Each row was made from one small tree. The marks that hang from a mark follow it in brackets, in the order of their numbers. Every link used is in the known rows. Write each row's tree.
Known rows
J775{J748}: [ -8.2   2.5 -16.7  27.2  25.3 -56.5 -19.5 -13.1  32.2   5.7 -15.3 -37.5
  31.3 -13.1  16.6  -1.2 -24.2]
J775{J392{J937} J748}: [ -9.2  10.9  19.7  41.5  13.8 -57.6  10.5 -34.7  29.2 -10.0 -47.4 -22.1
  37.8   3.9  -3.3 -22.2  -9.9]
J872{J322{J748} J937}: [-15.1  18.8 -18.7   5.9 -11.0 -47.7 -42.6   2.8  40.8   8.6  -9.4  42.9
  26.2 -42.5  36.1 -31.9  33.1]
J763{J135{J592} J402}: [ 11.6   0.2  53.3  30.4   5.1 -25.8 -18.0  27.7  10.3   5.8 -33.7   7.0
 -28.5 -22.0 -17.5  27.2 -22.1]
J592{J520}: [-14.2  -1.7 -14.1  22.8  10.6 -63.8 -49.5   5.0   0.7  -9.3 -24.9 -55.4
  19.9  11.3   0.0 -14.1   5.2]
J135{J763}: [  8.9  51.0 -13.1  29.2  12.7 -46.3  -4.3  -7.3  43.7 -16.8  -0.3 -20.9
  29.6  -3.2   7.0 -20.0  20.9]
J763{J135{J872{J937}} J402}: [-44.6  12.3  50.2  20.0   1.9   9.8 -29.1   0.8  16.9  17.6 -19.9  12.3
 -41.5 -39.2 -26.6 -12.8 -27.0]
J592{J135{J763{J402}} J520}: [ -0.9  15.8  -1.7  53.3  20.8 -24.0  -8.7   1.7   2.2   9.5 -22.1 -48.0
  39.8 -18.2 -10.2 -12.5  14.9]
J135{J763{J402} J872{J937}}: [-22.8  60.3  11.1  33.7   6.2   4.6 -12.1 -30.6  31.7  13.1  -2.8  14.0
  -5.0 -27.0   1.1 -46.6   1.6]
J592{J135{J763{J402} J872{J322 J937}} J520}: [-26.7  48.0 -14.1  26.7  -8.0  20.5   0.4 -13.9  10.2  38.1 -12.3  -2.2
  43.1 -51.1   4.5 -32.0  19.1]
J392{J937}: [ -2.3   5.8  21.7  16.7  15.1 -48.6 -32.3 -20.4  33.9  -9.2 -32.0 -28.5
  12.0 -14.9 -17.8 -30.0  20.5]
J135{J763 J872{J937}}: [-32.9  70.1  -6.3  15.6  -2.3   0.0  -1.3 -23.4  50.8  -2.7   9.7   1.3
  12.3 -16.9  12.3 -46.0   6.7]
J763{J135}: [-18.0   5.6  24.2  12.7   5.7 -36.6 -20.0  21.5  30.1 -14.5 -12.4 -23.0
  -6.0 -17.5 -20.1  10.8  -7.9]
J135{J592{J520} J763{J402} J872{J322{J748}}}: [  6.0  42.1  21.4  19.9   0.8 -11.5   4.9 -21.1 -13.7 -10.9 -19.1  19.6
  27.6 -15.7  45.8   8.4  11.9]
J135{J592{J520} J763{J402} J872{J322 J937}}: [ -7.9  72.0   0.4  16.9 -27.9   6.0  -5.5 -17.1   4.9  23.7 -20.0  36.2
  28.8 -25.2  28.9 -25.0   9.6]
J592{J135{J872{J322}} J520}: [-22.6  12.3 -26.7   7.6   7.7  -0.7  -7.2  -0.4   7.7  24.5 -16.6 -47.7
  31.8 -42.5   6.6  -2.4   8.2]
J135{J592{J520} J763 J872{J322}}: [  3.4  72.1 -12.6   1.5 -17.7 -10.0  17.1 -12.1  11.6  -6.0  -9.8  -3.3
  46.3  -8.5  38.6   3.1  13.1]
J763{J135{J872{J322 J937}} J402}: [-37.1  27.2  31.5   6.3 -11.7   9.9 -25.5  -1.3  19.6  31.4 -18.5  38.7
 -21.5 -59.4 -17.4  -8.6 -10.1]

Which tree is each row?
[-21.7  32.2 -27.9   5.9  -1.6  19.9   0.2  -0.6  51.7  43.6  -4.3   2.5
  16.6 -69.8   6.2 -25.3   9.8]  J592{J135{J872{J322 J937}}}
[-43.3   9.5  45.7   7.8  -3.3   5.7 -25.5  -2.7  13.2  13.1 -16.9  48.3
 -25.0 -59.0   1.7  -2.4  -7.1]  J763{J135{J872{J322{J748} J937}} J402}
[-11.1  17.5   7.0   9.4   5.3 -18.8 -16.2   1.6  -2.3  -5.1 -24.5 -43.4
  -4.0   7.3  19.7   5.3 -22.1]  J135{J592{J520} J872}
[-39.4   8.8  57.0  16.3 -15.4   9.3 -27.1  14.4 -12.3  14.2 -33.4   8.0
 -29.2 -17.3 -10.9   3.6 -36.8]  J763{J135{J592{J520} J872{J937}} J402}
[ -0.3  66.1  23.3  30.9  -4.8  12.2   3.6 -14.9  31.0  14.2 -10.0  31.3
  -8.6 -19.4  17.9 -29.1  -8.4]  J135{J592 J763{J402} J872{J937}}
[ -2.9  47.0  11.0  23.5  20.2 -11.6   2.0 -35.9  17.6  -6.0  -3.9  25.1
  13.9 -40.2  29.5  -9.2  21.5]  J135{J763{J402} J872{J322{J748}}}
[-11.1  38.4 -11.2  28.9  10.3   9.5   8.5 -16.2   0.7  26.0 -13.4 -27.3
  42.5 -44.2   3.0  -7.5  17.1]  J592{J135{J763{J402} J872{J322}} J520}
[-21.4   0.2  61.7  19.9   2.6  -1.2 -17.5  12.8 -20.8   2.3 -35.4 -17.8
 -31.1 -11.2 -13.5  26.9 -36.9]  J763{J135{J592{J520} J872} J402}
[-30.6  23.6  39.5   4.8 -29.0   9.3 -21.7  11.8  -9.2  28.2 -32.9  33.0
 -10.8 -39.0  -0.6   6.6 -19.9]  J763{J135{J592{J520} J872{J322 J937}} J402}
[  2.5  62.3  18.4  18.3 -11.0   8.9   6.2 -19.3  25.7   8.5  -9.4  70.2
  11.6 -41.6  48.2 -17.1  13.1]  J135{J592 J763{J402} J872{J322{J748} J937}}
[-16.7  56.4  20.4  29.6 -12.2   4.6  -9.2 -14.5   0.8   8.5 -19.1   8.7
   7.6  -2.1  19.5 -28.6  -8.6]  J135{J592{J520} J763{J402} J872{J937}}
[-13.4  14.3  42.7   7.0 -10.9   0.4 -11.8  10.5 -18.8  15.4 -36.8   7.3
 -11.7 -31.6  -3.9  30.4 -21.7]  J763{J135{J592{J520} J872{J322}} J402}
[ -5.6  56.5   7.7  15.7  -1.2 -12.0  12.1 -10.5   9.1 -21.3  -9.9 -31.4
  24.5  15.6  27.5  -2.8  -3.7]  J135{J592{J520} J763 J872}
[ 10.6  62.3   3.6  18.5  -9.1  -8.1   5.9 -18.3  -7.6   8.7 -20.7   9.1
  27.7 -17.0  27.5   0.7   8.6]  J135{J592{J520} J763{J402} J872{J322}}
